Each row was made from one path, in order. Every step used is in the known rows, and no mark comes twice. Write each row's path.
Known rows:
T -> K -> A -> Z -> Q -> H: [-12  21  27 -25  -8   5  16  -4 -16   0  -1  16   3  -8  10 -21   0 -16
   9  16   8 -19 -23 -14  -3 -20  -7 -45]
Q -> Z -> A -> K: [  4 -17  -5 -32 -11  14  11  16  -7  10 -20  15   6   2   7  10 -15 -10
   4  -9  11   2 -11  -4  -2   0 -16  30]
Z -> A -> K: [ -1 -13  13  -9 -24  10  13   9   7  11 -20   2 -26 -28   5  -8 -26 -13
   0 -14  14   1   7  16   8   7   1  39]
R -> Y -> Z -> A -> K -> T: [ -1 -11   0  16  -3  -8  21   0  20  -2 -30  10  -7 -20   5 -11  -1 -38
  -6 -30  18  20   9  12  35   7  24  19]
T -> K -> A: [-13  19  35 -16  10   4   7  -2  -9   7   2  17  -2   0  15 -31 -15 -10
   8  -2   1 -18 -16 -12 -11 -23   1 -37]
K -> T -> Z -> Y -> R: [-14  -2 -13  27  17  -6  -1  10   9  23   7 -10   8  22  -2  -4 -24   9
  -4 -14  -2 -16   9  24  -5  11   9   4]
A -> Z: [ 15  -5  -9 -18  14 -11  11   7 -16 -14  -5  -1  11  -5 -18 -10  -5 -12
 -22   7  -2  -5  -2 -19  10   5  -5 -13]
R -> Y: [ -7 -16  -4  -4  10 -14  -4 -11   9  -9 -23  25   6  -4   7 -16  -6 -26
 -12  -8  -1  17   6  -7  14   3   6  12]
H -> Q: [ -3   9  -9   3  20   7 -32 -11   2 -12  32 -13 -10   6   5  22  -8  13
 -20   9 -26  -1   8   7 -17   5  -9  16]
K -> A -> Z -> Q: [-19  19 -10 -18   7   9  11 -23 -17   2  11  11   9   4   5 -10  23   1
 -13   4  14 -11   0  -2  -7  -6  -1 -25]
H -> Q -> K -> T -> Z -> A: [  9   5   4  25   4   4 -31   8   8  -8  23  -5  -8  -8   9  34  -3   9
   4  23 -27  -5  15  12   3  10  -3  20]
R -> Y -> Z: [  5 -13  -2   8  10 -17  16  -8  16 -14 -27   7   4   0  -1 -16   9 -31
 -11 -26  10  27   3  -8  20   1  16   3]
Y -> Z -> Q -> K: [ 18  -1   1  10 -22 -10  13   3  27 -14  -9 -33  -8   8 -19  10  18  -3
  11 -16  23  25  -7  -1  -5 -15  14   0]
Z -> T: [-11  -5 -22   8 -11   3   1  -8  -8  12  -6   4 -14  -6 -13 -10 -11  19
  17   9  -4   8  -5  -9  -7   2   9  14]
Q -> K -> A -> Z: [ 23   2  26   6   0  -7  -3  10 -10  -9  -7  28  23 -14   0  -8  25  -4
   8  19 -13  -4   5 -19  10  -1   1 -25]
T -> Z: [  9 -24  -4  -6  11 -12   4  -1   8  -1  -8 -29  -9  31   1  -9   1   4
   5 -10  11   0   2  -9 -18   4 -12   1]
Y -> Z -> Q: [  4   0 -14   2 -13  -6  18  -5  23 -10  -3 -41 -14  18 -17   5  10  -3
  -2 -26  30  21  -9   5 -14 -15  13   4]
A -> K -> T -> Z -> Y -> R: [ -2  -6  18  21  -8   4 -13  14  11  22   4 -18 -13 -14   4  -9 -19  13
   0 -26  -2  -8  14  41   6  17  17  -6]
Q -> K -> A: [ 14  -1  26  11  -2  -5 -10   6   1  -3  -6  27  19  -6   8  -5  20   0
  14  13 -14   0   6 -14  -3  -5   3 -14]
A -> K -> T -> Z -> Q: [ -7 -12   1   8 -20   7 -21  10  18  16   6 -29 -24  -9   9   4 -11   8
  11 -16  12  -7   9  38  -3   7  17  -1]
K -> T: [-18  -2 -29  13  16   2 -12  15  10  15  10   2   7  14   6   6 -29 -11
 -10  -5  -3 -15   4  17 -12   3  20  14]
A -> K: [  7 -14  18  -7 -12   3 -17   8  10   5  -5 -14 -17 -20   1 -10 -11   1
  -3 -18  -2   2   6  17  -2   6   7  -1]
H -> Q -> Z: [ -1   8 -18 -12  20  12 -28  -5  -8 -10  29  -3   6  20   8  34  -1  15
 -14  11 -26  -1  -3  -3 -18   4 -20  17]
A -> Z -> T: [  6  -1 -18  -8  -1  -5  16   1 -24  -4  -7   3   1 -18 -24 -13  -2   3
  -2  17  -2   1  -4 -20  18   8   2 -11]
K -> A -> Z -> Y: [-16  15   5  -4  23  -2  14 -16 -24   7   8  22  28   5  -4 -23  19   8
 -20   0  -3 -17   3 -11   6  -2 -10 -31]
A -> K -> T: [ -7  -8   4   8  -8   8 -23  18  14  16   6 -11 -13 -17   7   0 -21  -2
  -2 -17  -3 -10  10  33   1   9  23   1]
R -> Y -> Z -> T -> K: [ -1  -5   4  13  -4 -13  21 -10   8  -6 -28  13  -7 -14  -4 -24   4 -23
   9 -15   9  27  -6 -12  28  -3  20  -6]
H -> Q -> K: [ 17   7  12  15   7   0 -40   1   6 -18  24  -3  -2  -8   2  27   4  14
  -3  23 -36   3  11  -1  -4   4  -8   9]
K -> T -> Z: [-11 -12 -27  16  17  -3  -6  13  12  15   7 -17   0  27   7   6 -19  -4
   1  -7   6 -17   7  15 -13   7  13   8]
T -> K -> A -> Z -> Y -> R: [ -6  32  46 -12  11   0  20  -1 -22   6   2  24   8 -14   2 -40 -16  -6
  -3  -2  -5 -20 -15  -8   6 -15  -2 -52]

Write each row's path:
[  1 -13  -1   7   1 -12  29  -8  16 -11 -35  13  -3 -10   2 -14   2 -38
  -9 -26  17  26   4  -4  28   3  13  22]	R -> Y -> Z -> A
[-14 -12 -25  15   8   1   7  15  11  19  -1 -11  -6  17  10   6 -27 -11
   2  -7  14 -17   9  18  -6   9  10  26]	K -> T -> Z -> A
[ 11   9  13  -3  14 -16  19   3 -20  -4  -5   8  23 -13 -30 -24 -14   5
 -29  -4 -13  -4   2  -5  20   9  -9 -19]	A -> Z -> Y -> R
[  2  12   7  16  -3  -1  33  -3   0   4  -6 -16 -12   0 -13 -19   9   0
  17 -19  15  10 -16 -12   3 -12  19 -22]	Y -> Z -> T -> K -> A
[-13  21 -10  -6  11  22 -21 -14 -21   0  32   9  -1   7  13  24   5  24
   4  19 -25  -5 -10  -6 -12   0 -14  -2]	H -> Q -> Z -> T -> K -> A
[ -1   5  -8 -13   4  20 -20  -2  -6  -4  22  -2  -7   0  13  33  -6   9
  -9   6 -18  -2   0   9  -5   8 -19  30]	H -> Q -> Z -> A -> K
[  6 -15   2  -2 -18  -5  -5 -11  12  -2  -5 -26 -13  22   4   3  24  15
  25   5  22   4   2  -1 -20  -9 -10  -7]	T -> Z -> Q -> K -> A
[-11  13  -3 -12  23   4  14 -15 -23   1   8  19  17   4   6 -19  20  -5
 -19  -1   3 -15   3 -11  -2   0  -2 -29]	K -> A -> Z
[ 12 -21   0  -4 -22 -10  -7  -3  16  -5 -10 -32 -17  20  -3   6  14  14
  26   6  21   9   1  -2 -17  -6 -11   1]	T -> Z -> Q -> K
[-11   6   5   0 -16   4   6  -1 -11  13  -9   8 -21 -16 -10 -22 -24  12
  31  14  -4   1 -18 -14  -1 -11   8  -9]	Z -> T -> K
[ 13   3  -7  18 -20  -8  10   8  28  -8  -4 -32  -5   9 -16  15  14  -5
  11 -15  23  19  -5   6  -4 -14  21   1]	Y -> Z -> Q -> K -> T
[ 15  -8  10   8 -12  -1  36  11  18  -2 -19 -27 -20 -11  -9  -8  -2 -18
  -4 -38  27  14  -1   8  11   0  13  19]	Y -> Z -> A -> K
[ -2 -14 -13 -25  -9  15   9  20  -5  16 -13  16   8   3  12  15 -19 -10
   5  -8   9  -4 -10   4   1   4  -9  33]	Q -> Z -> A -> K -> T
[ -8   2   6  14   0  -8  24 -16   4  -3 -24  20  -4 -13   3 -26  14 -22
   8 -18  12  21  -5 -10  27  -5  21 -14]	R -> Y -> Z -> T -> K -> A
[  1 -16 -19 -33  -1   9  18  12 -10   7 -18  20  15  19   7  12 -16 -12
   0  -3  10   1 -14 -16  -8  -2 -20  38]	Q -> Z -> A
[  6  16  15  16  11   7 -35  -9  -1 -13  30   8   3  -7  11  23  19  15
  -4  23 -35  -2  12   1  -6   3  -7   0]	H -> Q -> K -> A
[ -5  22  34 -21  11   2  15   1 -19   1   3  19   3  -8   7 -32 -10 -15
   2   5   2 -20 -17 -17   0 -19  -1 -48]	T -> K -> A -> Z
[-13  23  12   0  23   1  20 -18 -26   8   8  25  26  -1  -3 -29  14   8
 -25  -8  -5 -15   4  -1   6   5  -4 -30]	K -> A -> Z -> Y -> R
[ -2 -19 -15 -11 -12  -5  -1 -13  14  -1  -3 -40 -22  31  -1   3   6  14
  13  -4  28   6  -1   3 -26  -6 -11   5]	T -> Z -> Q
[ 17   0  -3 -16 -18  -9  -1   5  -6 -17  -7  -5   3 -15 -22   5   8  -2
   0  23   7   4  -3 -11  10  -6  -4 -13]	A -> Z -> Q -> K
[ -6   6   1  -4 -31   4 -16 -11  12  -2   0   3  -6  -1   2  10  17  13
  20  16  14   8  -2   5 -18 -18   3  -1]	Z -> Q -> K -> A
[-10  -9   2   1 -20  13   9  16   9  18 -13   4 -24 -28  10  -2 -34 -16
   0 -14  14  -7   8  29  11   9  11  41]	Z -> A -> K -> T
[  8  12   2  26  10   3 -43   8   8 -10  32  -1   0  -8   6  34  -4  12
  -3  23 -37  -5  12  11  -3   7   3  12]	H -> Q -> K -> T
[  8  20  20  17  13   2 -29  -7  -9 -13  30  10  13 -12   0  18  20  23
  -7  26 -39  -4  13  -4   7   4 -14 -10]	H -> Q -> K -> A -> Z -> Y
[  9 -28  10  -5 -12  -1  17   5   9   7 -20 -26 -28   2   6 -11  -8  -2
  12 -16  23   0   7   6  -1  11 -10  21]	T -> Z -> A -> K
[-21 -11 -37  10  -7   1  -6   6  15  14   6 -22  -4  26   9  18  -7  -4
  10   4  16 -13  -1  21 -17   4   7  12]	K -> T -> Z -> Q -> H
[ 18   3  32  10   0 -12  -4   7 -10  -4  -8  30  30 -14  -7 -11  24   6
   9  21 -18  -4   7 -20  16  -3  -6 -26]	Q -> K -> A -> Z -> Y
[  0  -1   0 -13  11  -2   8   6 -14  12  -7  21  37  24  -9  -3 -14  15
 -10 -14 -13   2 -13  -8  -8   0 -21   6]	Q -> Z -> Y -> R
[ -3 -25 -20 -11 -23  -5   4 -11  13  -2 -11 -36 -14  29   3   9  17   5
  17   9  26   5  -8  -1 -24   0 -19   7]	T -> Z -> Q -> H
[-20  12 -13 -17  -2   9  15 -22 -19   0   6  14  14   2   8  -6  30  -6
 -11  12  14 -12  -6  -5  -6  -3  -7 -25]	K -> A -> Z -> Q -> H
[  9  20   9  19   6   8 -28  -9 -13 -13  29  10  -1 -18   3  21  22  21
   2  31 -33  -1  10  -3   6   8  -5  -8]	H -> Q -> K -> A -> Z -> T
[ -3 -12 -30 -20  -3  10   4   3 -19  11  -8  16  14  18  -3   9  -3  12
  17   8  -2   7 -19 -22 -12  -2 -10  12]	Q -> Z -> T
[ -2   6 -18 -13  12  17 -14  -5  -8  -6  22   2  -1  10  11  35  -8   8
 -13  10 -17  -1  -2   0 -11   6 -23  36]	H -> Q -> Z -> A
[  7  -1   2  -9  14 -20  13   6 -16  -5  -5   4  26  -4 -31 -17  -7   7
 -21   8 -10  -7   0 -19  21   3 -17 -15]	A -> Z -> Y
[ -4  17  -3  -2  20  10 -22  -8 -11  -3  30   3  14  14  -1  24  -6  28
 -21   4 -34   0   0   6 -10   7 -23  13]	H -> Q -> Z -> Y -> R
[  0  -3   3  10 -10 -11  10 -17  18 -12 -23  11   1  -6   3  -7  28 -24
   3 -16  19  30   2  -2  20  -7  18  -3]	R -> Y -> Z -> Q -> K -> A
[ 12   6   3  26   9   2 -40   7   8 -10  30  -9  -4  -1   7  34   3  15
   3  22 -32  -5  14   9  -3  10  -2   9]	H -> Q -> K -> T -> Z
[ 12   3 -11 -10 -16  -7  -3  10  -5 -12  -2  -3   5 -15 -18  10   3  -4
   0  23   6  -2  -1  -2  13  -3   4 -11]	A -> Z -> Q -> K -> T
